What can hang from each mark
z523: z289
z56: z709 z923
z155: z731
z709: z56 z289 z466
z923: z289
z289: z523 z709 z923
z731: z56 z155

Known rows, with every way that one mark hangs from another
(z155 (z731 (z56 (z709 z289)))): [ 0.66  4.05  2.14 -1.47 -0.53 -0.30 -0.18  2.59  2.82  2.74  4.34  8.25
  0.35  1.44 -0.01  0.30 -0.27  4.30  2.02 -0.06 -0.83]
(z56 z709 z923): [ 1.50  0.28  0.61 -0.39 -1.02  0.09  1.03 -0.40  1.05 -0.52  2.54  1.74
 -0.48  1.56 -1.68  1.54 -0.31  1.62  0.24 -1.34 -0.42]
(z731 z56): [ 1.12  0.81 -0.42  0.95  0.16 -0.50  2.33  1.53 -0.61  0.91  1.05 -0.40
 -1.11  0.51 -0.31 -0.88 -0.86  0.73 -1.47 -0.97 -0.46]
(z923 (z289 z709)): [ 0.98 -1.50 -1.45 -0.55 -0.36 -2.61  2.21  1.61  0.13  1.83 -0.38 -1.85
 -1.02  2.12 -1.46 -1.04  1.07 -0.04 -1.67  0.35  0.67]
(z56 (z709 (z289 z523)) z923): [ 0.31  2.02  0.28 -1.65 -0.79 -0.75 -0.22 -0.63  1.60  1.88  0.92  5.23
  0.03 -0.41 -1.42  2.14  0.57  0.53  0.93  0.04 -0.30]
(z56 z709): [ 1.49  0.70 -1.60 -1.36 -0.57 -0.64  1.54 -0.07  1.72  0.83  3.62  1.76
 -0.96  1.59  0.70  0.52 -1.30  1.49 -0.71 -1.50 -0.14]
(z731 (z56 z709)): [ 1.13  2.91  0.25 -0.06 -0.26 -0.83  0.23  1.05  0.48  0.95  2.89  3.57
 -1.30  0.43 -0.88 -0.13 -1.05  2.13 -0.80 -1.28 -0.57]
(z56 (z709 z466) (z923 z289)): [ 1.49 -2.64 -0.68  2.01 -1.16  0.68 -3.28 -1.42  4.67 -0.86  0.72  2.49
  0.84  5.28 -3.15 -0.30  0.45  3.14  1.49  0.59 -0.12]
(z709 z56): [ 0.41 -3.19 -0.58  0.32  0.31  1.10  1.98 -0.63 -1.19 -0.54  0.51 -2.94
 -0.54 -0.15  2.53  1.40 -1.26 -3.83  0.13 -1.35  0.39]
(z709 (z289 z523 z923) z466): [-1.36 -0.70 -1.31  0.41  0.56  0.71  1.63 -0.84  0.09 -0.08 -1.30  1.44
  1.58 -2.62  1.35 -0.94 -0.96  0.11 -0.25  0.46  0.05]
(z731 (z56 (z709 z466) z923) z155): [-0.03  4.44  0.58  2.66 -0.81  1.56 -4.24 -0.60  0.90 -4.04  0.59 -2.16
  1.08 -0.75 -2.09 -1.68  0.33  3.55 -0.01  0.43 -0.67]
(z56 (z709 z289)): [ 0.65  1.50 -0.28 -1.83 -1.09 -0.49  0.95 -0.45  2.49  2.82  4.46  3.51
 -0.05  2.39  0.75  1.90  0.20  0.50  0.90 -0.52  0.47]
(z709 z56 (z289 z523 z923) z466): [-2.42 -2.28  0.30  1.32  1.12  2.39 -0.62 -2.03 -0.97 -1.33 -2.50  0.74
  1.38 -4.07  2.72  0.36 -0.63 -3.29  1.25  0.35  0.65]
(z523 (z289 (z709 z56) z923)): [-1.27 -0.59  2.65 -1.15  0.48 -0.26  1.46 -0.92 -5.17 -1.53  0.78 -2.65
 -0.42 -2.31  1.44  1.33  0.65 -1.84 -0.28 -1.31  0.09]
(z523 z289): [ 2.01 -0.17 -1.52 -1.92 -0.74 -0.88  1.81 -1.09  0.29  1.72  3.60 -3.38
 -0.25  3.77  1.51  0.45 -1.16  2.27 -0.53 -1.22 -0.46]
(z289 z523 (z709 z56) z923): [-2.02 -0.34  0.49 -0.51  1.74 -0.46  2.32  0.88 -5.28 -1.75 -4.02 -1.08
 -1.25 -8.01  1.36  0.48 -0.49 -3.82 -1.96 -0.81  0.34]
(z709 z56 z289): [-0.41 -2.50  1.19 -0.18 -0.21  1.26  1.11 -1.17  0.28  1.12  1.65 -1.19
  0.29  0.98  2.73  2.30  0.19 -5.32  1.72 -0.47  1.11]
(z289 z523 z709 z923): [-0.90  1.20 -0.99 -1.22  1.23 -2.06  4.78  1.97 -4.36 -0.37 -2.72  0.28
 -1.15 -6.24  0.11 -1.15 -0.57  0.04 -3.45 -0.86 -0.20]
(z289 z523 (z709 (z56 z923))): [-1.37 -0.29  1.70 -0.74  0.99 -0.17  0.31  0.59 -3.84 -1.27 -4.55 -2.72
 -0.95 -4.30  0.02  1.66  0.74 -4.94 -0.57  0.20  0.14]
(z923 (z289 z523 (z709 z56 z466))): [-1.47 -2.88 -1.84  0.72  1.31 -0.37 -2.96 -0.60 -0.07 -0.02 -4.94 -1.99
 -0.30 -0.80  0.70 -1.49  0.30 -2.85 -0.09  1.92  0.64]

Rows
[-1.01  1.59 -1.64 -1.25  1.11 -1.10  0.11  0.55 -0.61  0.32 -3.38 -3.54
 -0.66 -0.98  1.51 -1.68 -0.65 -1.49 -1.75  1.51 -0.02]
(z289 z523 (z709 z466))
[-0.27 -1.53 -0.77  0.83  0.25 -1.13 -1.82  0.06  0.77 -0.20 -5.14 -1.53
  0.30  1.19 -2.99 -1.55  1.24  1.01 -0.50  2.36  0.07]
(z56 (z923 (z289 z523 (z709 z466))))
[-0.10 -5.39 -1.18  2.82  0.55  1.81 -3.72 -2.21  1.67 -1.53 -4.90 -1.06
  0.93  0.85 -0.85 -0.30 -0.41 -1.70  1.42  1.22  0.19]
(z709 (z56 (z923 (z289 z523))) z466)
[ 0.27  2.90 -0.09  1.03  0.04  0.47 -2.87 -0.13  2.16 -0.16  2.37  1.83
 -0.17  2.25 -0.32 -1.45 -1.34  1.34  0.09 -0.02 -0.65]
(z731 (z56 (z709 z466)))
[-0.40  0.16 -1.12 -0.56  0.28 -0.58  4.61  0.01 -1.18  0.77 -0.59  3.09
  0.38 -4.19  0.49 -0.12 -0.68  0.36 -1.26 -0.77  0.12]
(z709 (z289 z523 z923))
[ 1.52  3.14  0.66 -1.14  0.16 -0.54  0.38  3.00  1.58  1.00  3.19  6.48
 -0.44  0.13 -0.20 -0.62 -1.79  5.91  0.24 -1.10 -1.59]
(z155 (z731 (z56 z709)))
[ 0.90  2.89  0.23  2.43 -0.75  0.72  0.33  1.07 -1.78 -3.15 -0.55 -4.84
  0.48 -1.84 -1.50 -1.41  0.44  2.30 -1.85 -0.43 -0.47]
(z731 (z56 z923) z155)
[ 0.62 -0.53 -2.86 -1.19  0.51 -3.46  1.72  1.33 -0.14  2.30 -3.28 -0.10
 -1.48 -0.65 -1.22 -1.52  0.51  1.03 -2.56  0.87  0.23]
(z923 (z289 z523 z709))
[-0.23 -0.68 -3.04 -0.17  0.73 -2.06 -0.98  0.72  1.07  1.17 -3.85 -1.11
 -0.34  0.58 -0.72 -2.74  0.37  0.82 -1.51  2.03  0.25]
(z923 (z289 z523 (z709 z466)))
[-0.27  1.51  0.15 -2.03 -0.19 -0.52 -1.16 -0.79 -0.38  0.65  1.86 -5.82
 -0.02  4.13  1.17 -0.69  0.30  0.08  0.01  0.92 -0.15]
(z523 (z289 (z709 z466)))
[-1.34 -0.14  1.64 -1.36  0.46  0.91 -3.05 -1.91 -1.55 -0.68  0.68 -6.41
  0.04  2.66  2.67  0.85  0.20 -3.46  1.56  0.75  0.32]
(z523 (z289 (z709 z56 z466)))
[-2.09 -0.85  2.32 -0.23  0.71  1.32 -1.45 -1.91 -3.32 -2.51  0.11 -4.64
  0.72 -0.88  1.79  0.76  0.37 -2.90  0.67 -0.37  0.04]
(z523 (z289 (z709 z56 z466) z923))
[-0.23  0.52  1.93  0.11 -1.36  2.11 -2.59 -1.69  3.57 -0.02  3.16  2.42
  1.49  4.45 -0.72  1.75  1.30  0.17  2.94  0.71  0.18]
(z56 (z709 z289 z466) z923)
[-2.14 -0.76  1.46  0.39  1.20  1.26 -2.76 -0.61 -2.52 -2.65 -5.20 -4.02
 -0.06 -2.36  0.28  0.70  0.46 -5.02  0.67  1.34  0.25]
(z289 z523 (z709 (z56 z923) z466))
[-1.22 -2.86  0.95  0.88  0.07  2.88 -1.65 -2.00  1.50 -0.13  0.82 -2.36
  1.32  2.50  3.26  1.41 -0.08 -5.56  2.89  0.66  0.93]
(z709 z56 z289 z466)
[ 2.41 -1.98  1.36  2.00 -0.52 -0.04  0.53  3.20  2.01  0.10 -0.78  4.12
  0.85  2.92 -3.55 -1.31  0.42  6.95  0.80  0.01 -1.24]
(z155 (z731 (z56 (z923 z289))))
[ 2.39 -0.05  1.77  1.21 -0.96 -0.43 -1.79  2.52  3.24  0.55  1.36  8.18
  0.59  2.87 -4.19 -0.88  0.27  7.53  1.54 -0.13 -1.52]
(z155 (z731 (z56 z709 (z923 z289))))
[ 0.86  5.11 -1.45  0.81 -0.62 -0.65 -0.65  0.60 -0.28 -1.40  2.24 -1.11
 -0.51 -2.74  0.12 -1.74 -0.29  3.78 -2.06 -1.00 -0.51]
(z731 (z56 z709) z155)
[-0.31  1.76 -0.80 -1.39 -0.07 -0.95  2.44 -0.22 -0.04  1.53  1.45  7.02
  0.12 -4.35  0.13  0.58 -0.55  1.96 -0.60 -0.88 -0.18]
(z56 (z709 (z289 z523 z923)))
[ 1.26 -6.21  0.65  2.73 -0.52  1.11 -0.11 -0.90  0.57 -1.17 -1.31 -0.60
  0.30  2.17 -1.78  1.17  0.65 -1.36  1.33 -0.42  0.45]
(z709 (z56 (z923 z289)))
[-0.14  1.33  1.23 -2.06 -0.25 -1.44  3.16  0.38 -3.96  0.18  1.88 -1.89
 -0.55 -0.75 -0.28 -0.19  0.39  1.66 -1.64 -1.27 -0.26]
(z523 (z289 z709 z923))
[ 0.08  6.18 -0.40  0.04 -1.21 -0.22 -1.30  0.23  1.24  0.14  3.18  1.25
  0.38 -1.28 -0.08 -1.06  1.04  2.39 -0.61 -0.05  0.18]
(z731 (z56 (z709 z289)) z155)
[-0.41 -2.84  3.20  0.90 -0.71  2.34  0.23 -1.28 -0.45 -0.51  0.70 -0.94
  0.90  1.46  0.42  3.44  1.35 -4.87  2.67 -0.26  0.70]
(z709 (z56 z923) z289)
[-0.78 -1.44 -0.65 -0.86  0.59  0.44  1.08 -1.15 -0.35  1.59 -1.36 -0.02
 -0.13 -1.68  2.96  1.53 -0.44 -4.49  1.08  0.02  0.65]
(z709 z56 (z289 z523))
[ 0.17 -1.92 -1.51  0.86 -0.04 -0.75 -0.69  0.49  1.95  0.40 -1.33 -2.18
 -0.03  3.83 -0.74 -2.05  0.92  0.08 -0.68  1.56  0.66]
(z923 (z289 (z709 z466)))
